Each row was made from one small tree. The marks that hang from a mark follow it in brackets, in the order of their numbers. Every link used is in the known rows. Write each row's tree.
Known rows:
Q863{Q40{Q19{Q560{Q624 Q651} Q734} Q705}}: [-0.779 -0.514 -0.573 -1.650  0.291  0.446  4.552  2.153  1.136 -0.959
  0.680  0.238 -0.840  0.104  1.567 -1.170  2.141 -0.248 -0.328 -1.760
  2.384  1.173 -3.415  5.500  0.981 -4.256]
Q40{Q19{Q401{Q705} Q560{Q624} Q734} Q863}: [-0.625  0.324 -0.446  0.454  1.270  1.626  3.262  2.692 -0.907 -1.627
 -1.552  0.314 -1.046 -0.969  0.790 -1.824  2.272  0.412  1.540 -0.081
  1.213  0.396 -3.056  8.207  0.111 -5.423]
Q599{Q401{Q19 Q705{Q560{Q624 Q651}}}}: [ 0.939 -1.326 -1.227  3.311 -1.253  2.975  0.294  1.521 -1.413 -1.694
 -1.308  1.072  1.217 -1.484  0.583 -1.973  1.032  1.185  0.650  1.865
  1.877  1.064  1.022  6.162  2.722  1.001]
Q401{Q19{Q734{Q651}} Q705{Q560}}: [-0.609 -1.350  0.258  2.785 -0.478  2.289  0.291  1.738 -0.591  0.119
 -1.457  0.443  0.584 -0.876  0.795 -1.957  1.744  0.829 -0.200 -0.748
 -0.188  3.142  2.967  2.772  1.440 -0.809]
Q40{Q705{Q560}}: [-0.191 -0.465  0.154  0.320  0.900 -0.061  0.578  0.093  0.102 -0.802
  1.209 -0.463  0.560 -0.036  0.589  1.457  0.440  0.627 -0.093 -0.897
  0.082  0.175  1.581 -0.797 -0.617  0.894]
Q599{Q401{Q19{Q560{Q705}}}}: [ 0.739 -0.353  0.757 -0.330  0.456  1.173  1.708  1.413  0.801 -1.201
 -1.924  1.125  0.210 -0.398 -0.754 -2.277  0.108  0.433  0.881  2.052
  1.810  0.407 -1.061  4.226  1.330 -2.134]
Q599{Q401{Q19{Q560 Q734} Q705}}: [ 0.831 -0.518  0.396  2.142  0.338  1.630  2.648  2.448  0.806 -0.904
 -2.907  1.147 -0.053  0.193 -1.261 -1.881  1.461  0.337  0.535  1.591
  0.646  1.434 -0.683  3.959  1.713 -3.663]
Q863{Q40{Q19{Q734{Q651}}}}: [-1.299 -0.597  0.268 -0.527 -0.392 -0.139  1.782  0.780  0.950  0.618
 -0.553 -0.046 -0.867  0.397  0.952 -2.737  2.464  0.383 -1.027 -2.350
  0.100  2.982 -0.375  2.987  1.052 -1.986]
Q599{Q401{Q19{Q560{Q624}} Q705}}: [ 0.627 -0.142 -0.362  2.729 -0.290  2.131  1.147  2.283 -0.140 -1.502
 -2.313  1.601  0.430 -0.536 -0.652 -1.756  0.662  0.807  2.650  2.149
  1.762  0.478 -1.208  4.313  2.305 -2.449]
Q40{Q705{Q401{Q19{Q734{Q624 Q651}}}}}: [-0.688 -0.971  0.998  0.279  0.265  2.098  2.674  1.561 -1.205 -0.096
 -3.004 -0.316  2.160 -0.960  0.413 -1.702 -0.211  1.065 -0.422 -1.657
  0.472  2.473  3.472  1.814  0.748 -2.272]
Q705{Q401{Q19} Q560{Q624 Q651}}: [ 1.323 -2.297 -0.573  1.103 -0.284  2.462  0.589  1.033 -0.896 -0.787
 -1.246  0.329  1.788 -1.538  1.303 -2.649 -0.529  1.507 -0.399 -0.747
  1.110  0.391  2.029  3.853  1.045  0.308]
Q40{Q705{Q560} Q863}: [-0.933 -0.130 -0.434  0.049  0.928  0.037  0.740 -0.478 -0.980 -1.007
  1.278 -0.806 -0.527 -1.074  1.295  2.224  0.625  0.871  0.017 -0.190
  0.383  0.094  1.475  0.735 -0.300  0.634]
Q19{Q401{Q705} Q560{Q624 Q651} Q734}: [-0.175 -0.286 -0.393  0.820 -0.173  1.882  3.414  3.509  0.197 -1.230
 -1.267  0.829 -0.184 -1.154  0.201 -0.352  1.078 -0.595  0.234 -0.298
  1.790  0.680 -2.677  7.839  0.084 -4.849]
Q599{Q401{Q19{Q734{Q651}} Q705}}: [-0.291 -0.775  0.667  2.576 -0.958  2.218  1.378  1.477 -0.455 -0.370
 -3.198  0.965  0.632 -0.584 -0.571 -2.254  1.408  0.657 -0.096  1.377
  0.924  3.326  1.271  4.272  2.557 -1.364]
Q560{Q705}: [-0.407 -0.674  0.268 -0.522 -0.128  0.343 -0.358  0.158 -0.588 -0.573
  0.303  0.022  0.343 -0.568  0.082 -0.260 -0.753 -0.333 -0.036  0.011
  1.085  0.181 -0.925  2.239  0.064  0.434]
Q599{Q401{Q19{Q560} Q705}}: [ 0.641  0.264 -0.275  2.488 -0.008  1.471  1.425  1.790  0.348 -1.030
 -2.362  1.320 -0.024  0.207 -0.960 -1.696  1.140  0.501  1.215  1.987
  0.516  0.459 -0.629  2.510  1.657 -2.508]
Q560{Q705{Q401}}: [ 0.173 -1.852  0.621 -0.005  0.275  0.396 -0.170  0.115 -0.701 -0.839
 -0.915 -0.207  1.294 -0.578 -0.358 -0.819 -1.890  0.468 -0.687 -1.293
  0.577  0.090 -0.413  2.190 -0.391  0.243]
Q705{Q401{Q19} Q560{Q651}}: [ 1.394 -1.838 -0.523  0.840  0.014  1.770  0.854  0.562 -0.413 -0.285
 -1.263  0.046  1.363 -0.742  0.992 -2.631 -0.104  1.266 -1.808 -0.895
 -0.138  0.373  2.551  2.121  0.326  0.191]
Q863{Q40{Q19{Q401 Q560}}}: [-0.208  1.170 -0.550 -0.950  0.886 -0.833  3.129  2.097  2.312 -0.222
 -0.648  0.470 -1.521  1.481  0.434 -3.096  2.520  0.109  0.315 -1.711
 -0.336 -0.413 -2.573  2.836 -0.901 -4.407]
Q599{Q401{Q705{Q560{Q19 Q651}}}}: [ 1.038 -0.568 -0.710  2.719 -0.572  2.146  0.667  0.272 -0.987 -1.950
 -1.073  0.887  0.946 -1.379  0.267  0.275  1.920  0.983 -1.476  1.621
  0.180  1.056  0.105  3.921  1.763  1.939]
Q705{Q401 Q560}: [ 0.889 -1.983  0.423  1.303  0.845  0.048 -0.207  0.140  0.251 -0.508
 -0.611 -0.511  1.191 -0.421 -0.076 -0.371 -0.571  1.638 -0.708 -2.168
 -1.175  0.265  2.334  0.261 -0.852  0.739]
Q599{Q401{Q19{Q734} Q705{Q560{Q624}}}}: [ 1.070 -2.089  0.083  3.456 -0.249  2.515  0.770  2.275 -0.582 -1.403
 -2.235  0.835  1.201 -0.934 -0.414 -2.155  1.200  1.362  1.401  1.265
  1.243  1.834  1.376  5.420  2.420 -0.152]
Q599{Q401{Q19{Q560 Q734{Q624 Q651 Q705}}}}: [-0.714  0.184  0.551  1.710  0.793  1.994  3.708  2.441  0.144 -0.216
 -3.562  0.062  1.046 -2.015 -0.785 -2.499  1.901  1.258  1.352  0.233
  0.389  3.505  2.202  6.366  2.110 -3.812]
Q705{Q401}: [ 0.552 -1.204  0.323  0.579  0.332  0.024  0.246 -0.011 -0.040 -0.257
 -1.242 -0.243  0.939 -0.046 -0.440 -0.531 -1.112  0.755 -0.629 -1.301
 -0.529 -0.065  0.535 -0.039 -0.550 -0.252]
Q705{Q401 Q560{Q651}}: [ 0.900 -2.014 -0.232  0.766  0.222  0.619  0.482  0.022 -0.160 -0.599
 -0.211 -0.484  1.134 -1.013  0.598 -0.273 -0.370  1.281 -2.139 -1.896
 -0.422  0.381  1.911  2.377 -0.534  0.708]
Q40{Q19{Q560 Q734{Q651}} Q705{Q401} Q863}: [-1.367 -0.658  1.264 -1.370  2.046  0.504  3.986  0.443 -0.307 -0.951
 -1.487 -0.681 -0.201 -0.994  1.099 -0.515  1.209  1.487 -0.973 -2.123
  0.547  2.234 -0.156  4.137 -0.286 -4.788]
Q734{Q19 Q624 Q651 Q705}: [-1.704  0.905 -0.796  1.629 -0.085  1.736 -0.227  0.327 -1.546  0.854
 -1.832 -1.245  1.798 -2.565  0.387 -0.610  0.720  1.135  1.723 -3.492
  0.481  2.105  3.172  2.883  1.102  0.279]

Which tree is each row?
[-0.956 -0.369  1.554 -0.606  0.574  0.236  2.209  1.385  1.584  0.272
 -0.930  0.210 -0.537 -0.890  0.006  0.227  0.972  0.308 -0.319 -1.187
  0.259  2.558  0.295  2.790  0.118 -3.900]	Q19{Q560 Q734{Q651}}
[ 0.501 -1.918 -0.215  1.178  0.379  2.758  2.910  1.070 -1.447 -1.104
 -2.262 -0.172  2.137 -2.617  0.525 -1.099 -0.047  0.401 -1.005 -0.721
  0.837  1.804 -1.528  5.733  1.490 -0.464]	Q560{Q19{Q734{Q705{Q401}}} Q624 Q651}
[-0.265  0.957 -1.022  0.937 -0.207  1.051  2.438  2.277  0.250 -0.824
 -0.698  0.656 -0.520 -0.269  0.217 -0.117  1.182 -0.663 -0.560 -0.071
  0.478 -0.306 -2.038  4.629 -0.657 -3.744]	Q19{Q401{Q705} Q560{Q651}}
[-0.271  1.011 -0.384  1.494  0.500  0.461  1.761  2.404  0.659 -0.770
 -1.096  0.680 -0.510  0.344 -0.481 -0.159  0.981 -0.320  0.870 -0.279
 -0.236 -0.456 -1.718  2.604 -1.003 -3.713]	Q19{Q401{Q705} Q560}
[ 0.100 -0.634 -0.441 -1.132 -0.425  2.515  1.528  1.909 -0.507 -0.986
 -0.427  1.145  0.350 -1.722  1.251 -2.225 -0.387 -0.397  0.787  1.137
  3.284  0.147 -2.016  6.386  1.557 -2.391]	Q401{Q19{Q560{Q624 Q651 Q705}}}
[-2.120  0.114 -0.017 -0.607 -0.037  0.247  2.869  1.219 -0.244 -0.002
 -0.362 -0.587  0.016  0.083  1.244 -1.578  2.425  0.517 -0.342 -2.800
  0.475  2.771  0.890  2.838  0.920 -2.136]	Q863{Q40{Q19{Q734{Q624 Q651}} Q705}}
[-0.701 -0.365 -0.614 -0.297  1.341  0.913  0.818 -0.259 -1.921 -1.744
  1.293 -0.632  0.052 -1.249  2.172 -0.062  1.411  1.488  1.344 -0.251
  1.434  0.049  0.307  3.399  0.405  0.384]	Q40{Q19 Q705{Q560{Q624}} Q863}
[-0.250 -0.034  0.608 -1.061  0.570  0.860  1.767  2.521  0.628 -1.424
 -0.675  0.686  0.171 -1.141  0.015 -0.786 -0.475 -0.206  1.874 -0.052
  2.275 -0.489 -2.700  6.062 -0.700 -3.235]	Q19{Q401 Q560{Q624 Q705}}
[-0.499  0.026  0.562  2.473 -0.290  2.381  2.543  2.834 -0.279 -0.706
 -3.687  0.903  0.637 -1.282 -0.728 -1.955  1.873  1.102  1.073  0.578
  0.597  3.071  1.883  5.717  2.306 -4.024]	Q599{Q401{Q19{Q560 Q734{Q624 Q651}} Q705}}
[-1.372  0.135  1.527 -1.323  0.674  1.064  3.130  3.094  0.508 -0.605
 -1.974  0.017  0.344 -1.836 -0.108 -0.945  0.693  0.105  0.315 -1.578
  1.141  2.012  0.413  7.519 -0.708 -4.840]	Q19{Q401 Q560{Q705} Q734{Q624 Q651}}
[-0.069 -0.101 -1.334  1.180  0.927  1.731  1.924  1.200 -0.735  0.039
 -2.358 -1.289  1.998 -2.556 -0.013 -0.739 -0.136  1.268  0.321 -4.439
  0.432  0.244  1.403  4.654  0.095 -2.298]	Q734{Q19{Q560{Q651}} Q624 Q705{Q401}}
[-0.169  1.160 -0.869  0.877  0.754  1.066  1.159  1.028  0.001  0.529
 -1.938 -0.893  1.039 -0.954 -0.226 -1.376  0.674  0.240  1.233 -2.424
  0.568 -0.050  0.250  2.631 -0.529 -0.682]	Q734{Q19{Q401} Q705}
[-0.745  1.527 -1.728  0.059  0.550  1.355  3.028  1.375 -1.201 -1.333
 -0.622  0.296 -1.426 -0.785  1.511 -1.597  2.585  0.002 -0.654  0.293
  0.566 -0.419 -2.799  7.168 -0.288 -4.307]	Q40{Q19{Q401{Q705} Q560{Q651}} Q863}
[ 0.248 -1.144 -0.988  3.331 -0.575  2.440 -1.073  1.774 -1.387 -0.849
 -0.528  0.772  1.030 -0.765  0.917 -1.864  0.655  0.850  2.012  0.272
  0.705  0.440  1.335  2.284  1.627  0.693]	Q401{Q19 Q705{Q560{Q624}}}
[-0.029 -0.193  0.143  0.929  0.984  1.426  2.229  0.736 -0.455 -0.248
 -1.460 -0.207  0.835 -1.155 -0.032 -0.525  1.381 -0.301 -0.391  0.184
 -0.576  1.680 -1.098  1.891  0.889 -0.366]	Q560{Q19{Q734{Q705}}}
[ 0.182  0.712 -1.263  1.399 -1.148  3.027  1.510  1.824 -1.743 -1.609
 -1.482  1.304  0.841 -1.480  1.099 -0.659  1.089 -0.495  0.069  1.417
  1.495 -0.082 -2.629  5.250  1.014 -0.538]	Q560{Q19{Q401{Q705}} Q624 Q651}
[-0.957  0.894 -0.620 -1.304  1.125  0.217  1.593 -0.947 -1.748 -0.976
  0.699 -0.642 -0.591 -0.059  1.541 -0.186  1.331  0.447 -0.051  0.403
  0.830 -0.237 -0.914  1.420  0.125 -0.687]	Q40{Q19 Q705 Q863}
[ 0.699  1.250 -0.425 -1.153 -0.245  1.780  2.443  0.775 -0.231 -0.727
 -1.372  0.778  0.271 -0.807  0.892 -0.933  1.240 -0.529 -1.776  1.314
  0.471 -0.300 -1.548  2.959 -0.112 -0.732]	Q560{Q19{Q401} Q651}
[ 0.441 -1.316 -1.593  2.588  0.478  2.404  1.441  1.234 -1.972 -0.334
 -1.695 -0.909  2.533 -2.079  0.865 -2.932  0.291  1.536 -0.515 -1.810
 -0.814  0.873  3.755  4.228  0.762  0.442]	Q734{Q624 Q705{Q401{Q19} Q560{Q651}}}
[-0.192 -0.775 -0.720  0.620 -0.368  0.293  1.938  1.083  0.566 -0.031
 -1.391  0.165  0.430  1.230  0.383 -1.948 -0.274  0.279 -0.355 -1.527
  0.297  0.133  0.112 -1.545  0.570 -1.003]	Q863{Q40{Q705{Q401{Q19}}}}
[-0.748 -2.678  0.926  2.510  1.172  0.761  1.365  0.830 -0.035  0.009
 -1.509 -1.213  1.777 -1.898 -0.034 -0.723  0.382  1.760 -0.856 -3.472
 -1.234  3.595  3.091  3.643 -0.059 -0.402]	Q19{Q734{Q651 Q705{Q401 Q560}}}
[ 0.558 -2.024  0.630 -0.041  0.320  2.141  1.490  1.874 -1.414 -0.475
 -2.877 -0.181  1.997 -1.107 -0.172 -3.271 -1.196  0.545 -0.380 -1.204
  0.699  0.912  1.612  4.304  0.615 -1.547]	Q560{Q705{Q401{Q19{Q734{Q624}}}}}
[-0.950 -0.633 -0.719  0.714  0.027 -0.936  0.893  0.628  1.190 -0.381
  1.515 -0.328 -0.547  0.661  0.780  1.048  1.040  0.388 -0.097 -2.023
 -0.028  0.457  0.771 -1.006 -0.102  0.669]	Q863{Q40{Q705{Q560}}}
[-1.269 -0.019  0.569  1.583 -0.493  1.237  1.669  2.090 -0.197 -0.174
 -1.911  0.299  0.129 -0.507 -0.131 -0.685  1.307 -0.168 -0.431 -0.858
  0.094  2.421  0.197  4.241 -0.098 -2.563]	Q19{Q401{Q705} Q734{Q651}}
[-0.428 -0.516  0.938 -0.217 -0.382  1.666  1.402  1.116  0.134  0.792
 -1.908  0.433  0.223 -0.578  0.593 -2.389  0.931  0.206 -0.485  0.118
  0.611  2.691  1.722  1.989  1.362 -1.843]	Q401{Q19{Q734{Q651}}}
[-0.562  0.553 -0.320 -1.544  0.787 -0.440  2.767  2.217  1.758 -0.802
 -0.323  0.473 -1.203  0.960  0.466 -3.360  1.767 -0.213  0.318 -1.721
  0.838 -0.260 -3.536  5.015 -0.810 -3.903]	Q863{Q40{Q19{Q401 Q560{Q705}}}}
[ 0.292 -0.977  0.331 -1.785  0.159  1.936  3.035  2.131  0.460 -0.375
 -0.961  0.767 -0.137 -1.008  0.697 -2.257  0.380 -0.793 -1.330  0.533
  2.157  1.066 -1.505  6.039  0.967 -3.729]	Q401{Q19{Q560{Q651 Q705} Q734}}
[ 0.716  0.839  0.145 -0.328  0.055  1.838  1.440  1.399 -0.306 -1.144
 -1.775  0.967  0.758 -0.980  0.485 -1.016  0.579  0.055  1.049  1.222
  1.015 -0.429 -1.728  2.612  0.215 -0.617]	Q560{Q19{Q401} Q624}
[-1.015 -0.622 -0.534  0.268  0.603  0.708  0.459  0.015 -1.476 -1.499
  1.357 -0.557 -0.139 -1.828  1.616  2.181  0.179  1.143  1.503 -0.021
  1.553  0.090  0.889  2.489  0.372  0.697]	Q40{Q705{Q560{Q624}} Q863}
